What can hang from each mark
rimi: somu
zeri: zuvosob
baru: babo rima
rima: zeri
somu: rimi
duso: baru rima
babo: baru bogos zeri
bogos: babo peliv
peliv: bogos rimi
zuvosob: zeri

Every row comes from one small tree of marks. The marks that hang from a mark follow it in brackets, in alphabetical order. Every link used is in the known rows. Which tree was each row made from?
Known rows
baru[rima]: [-0.06  0.09 -0.07  0.04  0.01  0.11  0.21  0.00  0.02 -0.06  0.10 -0.03
 -0.16  0.31 -0.20 -0.10 -0.15  0.01 -0.03  0.01  0.17 -0.02 -0.08]
baru[babo rima]: [-0.03  0.15 -0.05 -0.02  0.19  0.62  0.31 -0.05  0.03 -0.11  0.16 -0.05
 -0.14  0.39 -0.08 -0.17 -0.15 -0.06  0.06  0.06  0.05 -0.04 -0.02]
duso[baru[babo[bogos]] rima]: [ 0.14 -0.13 -0.01  0.07  0.35  0.27  0.13  0.02  0.06 -0.30  0.34 -0.27
 -0.22  0.41  0.00 -0.10 -0.19 -0.01 -0.45 -0.14 -0.01 -0.34  0.07]
peliv[bogos[babo[baru]] rimi[somu]]: [ 0.37 -0.55  0.04 -0.16  0.09 -0.08  0.11 -0.05 -0.13 -0.31 -0.15 -0.15
  0.40 -0.25  0.05 -0.19  0.40 -0.17 -0.12 -0.06 -0.06  0.38  0.53]
bogos[babo[baru[rima]]]: [ 0.20  0.06 -0.10 -0.02  0.22  0.01  0.20 -0.06 -0.07 -0.36  0.20 -0.08
 -0.16  0.08 -0.14 -0.09 -0.15  0.07 -0.15  0.00  0.18  0.13  0.10]
baru[babo[bogos[peliv[rimi]]] rima[zeri[zuvosob]]]: [ 0.09 -0.34  0.07  0.28 -0.02  0.21  0.68  0.15  0.03 -0.05  0.24  0.14
  0.16  0.41 -0.23 -0.61  0.40  0.16 -0.19 -0.40  0.57  0.29  0.21]
duso[baru[babo[bogos[peliv] zeri[zuvosob]]] rima]: [ 0.27 -0.24 -0.04  0.50  0.19  0.28  0.24  0.28 -0.01 -0.19  0.45 -0.08
 -0.22  0.13 -0.05 -0.34  0.23  0.24 -0.73 -0.37  0.30  0.00  0.15]
peliv[bogos[babo[zeri]] rimi[somu]]: [ 0.28 -0.41  0.01 -0.13  0.07  0.02  0.09 -0.02 -0.02 -0.33 -0.12 -0.29
  0.61 -0.28  0.05 -0.33  0.53 -0.21 -0.21 -0.07  0.07  0.35  0.43]
duso[baru]: [ 0.12 -0.03  0.07  0.00  0.17 -0.08  0.00 -0.04 -0.03  0.09 -0.01  0.06
 -0.27 -0.20 -0.01  0.06 -0.16  0.05 -0.14  0.00 -0.05 -0.26 -0.01]
somu[rimi]: [-0.05 -0.08 -0.01 -0.03  0.04 -0.26 -0.02 -0.14 -0.01 -0.08 -0.12  0.06
  0.04  0.08  0.04  0.07  0.10  0.04  0.10  0.03  0.02  0.00 -0.02]
rimi[somu]: [ 0.02  0.00  0.01  0.04 -0.11  0.45 -0.01 -0.04  0.02 -0.07 -0.15  0.00
  0.08 -0.09 -0.01 -0.19  0.14 -0.13 -0.02 -0.04 -0.15  0.01  0.13]
bogos[babo[zeri] peliv[rimi[somu]]]: [ 0.30 -0.04 -0.07  0.12  0.05  0.22  0.10  0.05 -0.05 -0.35 -0.34  0.00
  0.60 -0.41  0.05 -0.39  0.72  0.10 -0.18 -0.03  0.13  0.41  0.34]
babo[bogos zeri]: [ 0.05 -0.12 -0.02  0.11  0.13 -0.37  0.02 -0.02  0.15 -0.02  0.08 -0.10
  0.18  0.14  0.04 -0.01  0.05  0.00 -0.40 -0.36  0.13 -0.05  0.20]
peliv[rimi]: [-0.01 -0.23  0.04 -0.08  0.05 -0.25  0.08 -0.10 -0.05 -0.09 -0.10 -0.02
  0.23  0.01 -0.01 -0.02  0.15 -0.01  0.03  0.05  0.08 -0.01  0.03]
rima[zeri]: [ 0.03  0.05  0.15  0.01  0.05 -0.13  0.18 -0.01  0.05 -0.05  0.04 -0.03
  0.09 -0.22 -0.08 -0.34 -0.08  0.01 -0.10 -0.17  0.20 -0.02 -0.13]
baru[babo[bogos[peliv[rimi]] zeri]]: [ 0.18 -0.21 -0.01  0.14  0.29 -0.09  0.25  0.07  0.08 -0.04 -0.17  0.07
  0.50  0.16  0.16 -0.14  0.49  0.14 -0.24 -0.28  0.16  0.23  0.40]
zuvosob[zeri]: [ 0.02  0.07 -0.02 -0.03 -0.12 -0.16  0.20  0.01  0.14  0.05  0.10 -0.19
  0.07  0.06 -0.15 -0.15  0.12  0.00 -0.01 -0.03  0.25  0.28 -0.10]
duso[baru[babo] rima[zeri[zuvosob]]]: [ 0.14 -0.13  0.17  0.21  0.18  0.48  0.36  0.06 -0.10 -0.35  0.63 -0.21
 -0.39 -0.17 -0.19 -0.62 -0.20  0.05 -0.45 -0.16  0.32 -0.27 -0.29]
duso[baru[babo[bogos]] rima[zeri[zuvosob]]]: [ 0.15 -0.29  0.15  0.25  0.17  0.28  0.36  0.08  0.02 -0.31  0.69 -0.23
 -0.31  0.16 -0.17 -0.55 -0.14  0.02 -0.60 -0.39  0.34 -0.28 -0.06]
duso[baru[babo] rima]: [ 0.12  0.04  0.01  0.05  0.37  0.47  0.13  0.01 -0.05 -0.33  0.29 -0.24
 -0.31  0.08 -0.02 -0.17 -0.25  0.00 -0.30  0.10 -0.04 -0.32 -0.16]
duso[baru rima]: [ 0.10 -0.02 -0.01  0.12  0.19 -0.03  0.03  0.04 -0.06 -0.29  0.22 -0.23
 -0.32  0.01 -0.13 -0.11 -0.24  0.07 -0.39  0.04  0.08 -0.30 -0.21]

Which tree is each row?
[ 0.31 -0.42 -0.07  0.14  0.06 -0.21  0.31  0.13 -0.13 -0.24  0.54 -0.17
 -0.14 -0.09 -0.20 -0.27  0.09  0.03 -0.46 -0.26  0.42  0.40  0.25]
peliv[bogos[babo[baru[rima] zeri[zuvosob]]]]
[ 0.11 -0.35 -0.07  0.35  0.07  0.16  0.51  0.14  0.01 -0.06  0.22  0.10
  0.17  0.44 -0.13 -0.35  0.47  0.17 -0.34 -0.35  0.48  0.27  0.32]
baru[babo[bogos[peliv[rimi]] zeri[zuvosob]] rima]
[ 0.28  0.18 -0.13  0.15  0.11  0.04  0.01  0.18 -0.01 -0.19 -0.09  0.02
  0.29 -0.33  0.07 -0.17  0.42  0.24 -0.20 -0.05  0.20  0.42  0.18]
bogos[babo[zeri] peliv]
[ 0.11 -0.05  0.04  0.21  0.26  0.49  0.38 -0.03 -0.05 -0.04  0.48  0.01
 -0.49 -0.03 -0.17 -0.30 -0.19  0.03 -0.39 -0.14  0.25 -0.27 -0.05]
duso[baru[babo[zeri[zuvosob]] rima]]
[ 0.17  0.08  0.03  0.13  0.50  0.30  0.14 -0.03 -0.03 -0.40  0.31 -0.31
 -0.22 -0.10  0.01 -0.25 -0.26  0.03 -0.54 -0.03  0.06 -0.35 -0.18]
duso[baru[babo[zeri]] rima]
[ 0.28 -0.37  0.01  0.24  0.27 -0.87  0.19  0.04  0.00 -0.03 -0.24  0.16
  0.37 -0.07  0.06 -0.01  0.37  0.27 -0.49 -0.43  0.25  0.25  0.42]
babo[baru bogos[peliv[rimi]] zeri]
[ 0.30 -0.37  0.02  0.30  0.16 -0.42  0.18  0.02  0.02 -0.10 -0.40  0.16
  0.45 -0.14  0.05 -0.20  0.51  0.15 -0.51 -0.48  0.10  0.25  0.55]
babo[baru bogos[peliv[rimi[somu]]] zeri]
[ 0.28 -0.58  0.02  0.45 -0.07 -0.29  0.24  0.09 -0.07 -0.07 -0.08  0.23
  0.27 -0.18 -0.05 -0.31  0.64  0.17 -0.57 -0.56  0.25  0.32  0.55]
babo[baru bogos[peliv[rimi[somu]]] zeri[zuvosob]]
[ 0.38 -0.13 -0.08  0.34  0.03 -0.12  0.10  0.20 -0.17 -0.21  0.22  0.16
  0.00 -0.52  0.00 -0.23  0.43  0.33 -0.39 -0.24  0.33  0.49  0.24]
bogos[babo[baru zeri[zuvosob]] peliv]
[ 0.11 -0.32 -0.04  0.13 -0.03 -0.41  0.13  0.13  0.05  0.08 -0.26  0.15
  0.39  0.27  0.03  0.01  0.51  0.18 -0.09 -0.20  0.17  0.27  0.37]
babo[bogos[peliv[rimi]]]
[ 0.38 -0.51  0.04 -0.14  0.34 -0.70  0.13 -0.05 -0.11 -0.31  0.03 -0.23
  0.41 -0.35  0.08 -0.08  0.26 -0.01 -0.34 -0.14  0.18  0.34  0.37]
peliv[bogos[babo[baru zeri]] rimi]
[ 0.33 -0.05 -0.15  0.40  0.05  0.00  0.32  0.20 -0.15 -0.27  0.32  0.13
 -0.15 -0.22 -0.19 -0.33  0.27  0.34 -0.43 -0.22  0.49  0.46  0.17]
bogos[babo[baru[rima] zeri[zuvosob]] peliv]
[ 0.20 -0.50  0.08  0.38 -0.04 -0.58  0.62  0.14 -0.05 -0.05  0.18  0.23
  0.04  0.18 -0.33 -0.48  0.28  0.30 -0.42 -0.56  0.67  0.31  0.22]
babo[baru[rima[zeri[zuvosob]]] bogos[peliv[rimi]]]
[ 0.28 -0.19 -0.02  0.17  0.11 -0.16  0.06 -0.02 -0.15 -0.34  0.44 -0.04
 -0.08 -0.46 -0.01 -0.19  0.13  0.12 -0.42 -0.21  0.26  0.19  0.14]
bogos[babo[baru zeri[zuvosob]]]
[ 0.24  0.07  0.08  0.20  0.33  0.26  0.53  0.14  0.15  0.10  0.03  0.16
 -0.14  0.23 -0.15 -0.42 -0.04  0.19 -0.30 -0.37  0.29 -0.04  0.18]
duso[baru[babo[bogos[peliv]] rima[zeri]]]
[ 0.10 -0.35 -0.04  0.35  0.07 -0.41  0.32  0.00  0.01 -0.10  0.49  0.00
 -0.26  0.26 -0.23 -0.15 -0.10  0.10 -0.64 -0.53  0.43  0.00  0.20]
babo[baru[rima] bogos zeri[zuvosob]]
[ 0.19 -0.43  0.01  0.35 -0.05  0.49  0.29  0.11  0.01 -0.07 -0.02  0.15
  0.40  0.04  0.05 -0.44  0.76  0.03 -0.32 -0.40  0.16  0.30  0.53]
baru[babo[bogos[peliv[rimi[somu]]] zeri[zuvosob]]]
[ 0.12 -0.22  0.01  0.25  0.25  0.30  0.38 -0.01  0.06 -0.01  0.54 -0.02
 -0.40  0.29 -0.15 -0.23 -0.13  0.01 -0.54 -0.38  0.28 -0.28  0.18]
duso[baru[babo[bogos zeri[zuvosob]] rima]]
[ 0.18 -0.09  0.00  0.16  0.49  0.10  0.15 -0.01  0.09 -0.35  0.37 -0.34
 -0.13  0.23  0.02 -0.18 -0.20  0.01 -0.69 -0.26  0.09 -0.38  0.05]
duso[baru[babo[bogos zeri]] rima]
[ 0.10 -0.04  0.17  0.14  0.17  0.54  0.54 -0.02 -0.03 -0.04  0.49  0.05
 -0.49 -0.07 -0.28 -0.56 -0.26  0.02 -0.23 -0.19  0.35 -0.24 -0.16]
duso[baru[babo rima[zeri[zuvosob]]]]
[ 0.11  0.03 -0.02  0.16  0.31 -0.34  0.27 -0.09 -0.03 -0.18  0.12 -0.03
 -0.18 -0.02 -0.17 -0.12 -0.29  0.10 -0.43 -0.22  0.24 -0.05 -0.03]
babo[baru[rima] zeri]
[ 0.26 -0.42  0.00 -0.17  0.17 -0.43  0.10  0.01 -0.05 -0.26  0.04 -0.30
  0.52 -0.20  0.07 -0.14  0.39 -0.08 -0.18 -0.03  0.22  0.33  0.29]
peliv[bogos[babo[zeri]] rimi]
[ 0.33 -0.09 -0.11  0.13  0.10  0.24  0.33  0.02 -0.13 -0.40 -0.28  0.11
  0.24 -0.08 -0.14 -0.34  0.44  0.15 -0.12  0.00  0.17  0.43  0.36]
bogos[babo[baru[rima]] peliv[rimi[somu]]]
[ 0.13  0.09 -0.13  0.26  0.24  0.28  0.37  0.16  0.15  0.00  0.01  0.06
  0.13  0.47 -0.03 -0.22  0.19  0.16 -0.31 -0.32  0.24  0.21  0.29]
baru[babo[bogos[peliv] zeri] rima]
[ 0.13 -0.13 -0.09  0.19  0.30  0.03  0.46  0.06  0.10 -0.10 -0.09  0.04
  0.35  0.47 -0.04 -0.24  0.34  0.14 -0.28 -0.27  0.32  0.20  0.32]
baru[babo[bogos[peliv[rimi]] zeri] rima]
[ 0.33 -0.26 -0.10  0.32  0.10 -0.26  0.41  0.10 -0.21 -0.36  0.21  0.10
  0.08 -0.20 -0.20 -0.35  0.42  0.33 -0.40 -0.18  0.57  0.46  0.20]
bogos[babo[baru[rima] zeri[zuvosob]] peliv[rimi]]
[ 0.09 -0.18 -0.02  0.32  0.08 -0.22  0.32 -0.02 -0.11 -0.14  0.42  0.03
 -0.35 -0.06 -0.25 -0.23 -0.16  0.12 -0.48 -0.30  0.40  0.03 -0.03]
babo[baru[rima] zeri[zuvosob]]
[-0.02 -0.02  0.11  0.14  0.01  0.62  0.54  0.02 -0.01 -0.13  0.50 -0.01
 -0.22  0.13 -0.26 -0.61 -0.10 -0.02 -0.09 -0.19  0.41  0.02 -0.16]
baru[babo rima[zeri[zuvosob]]]
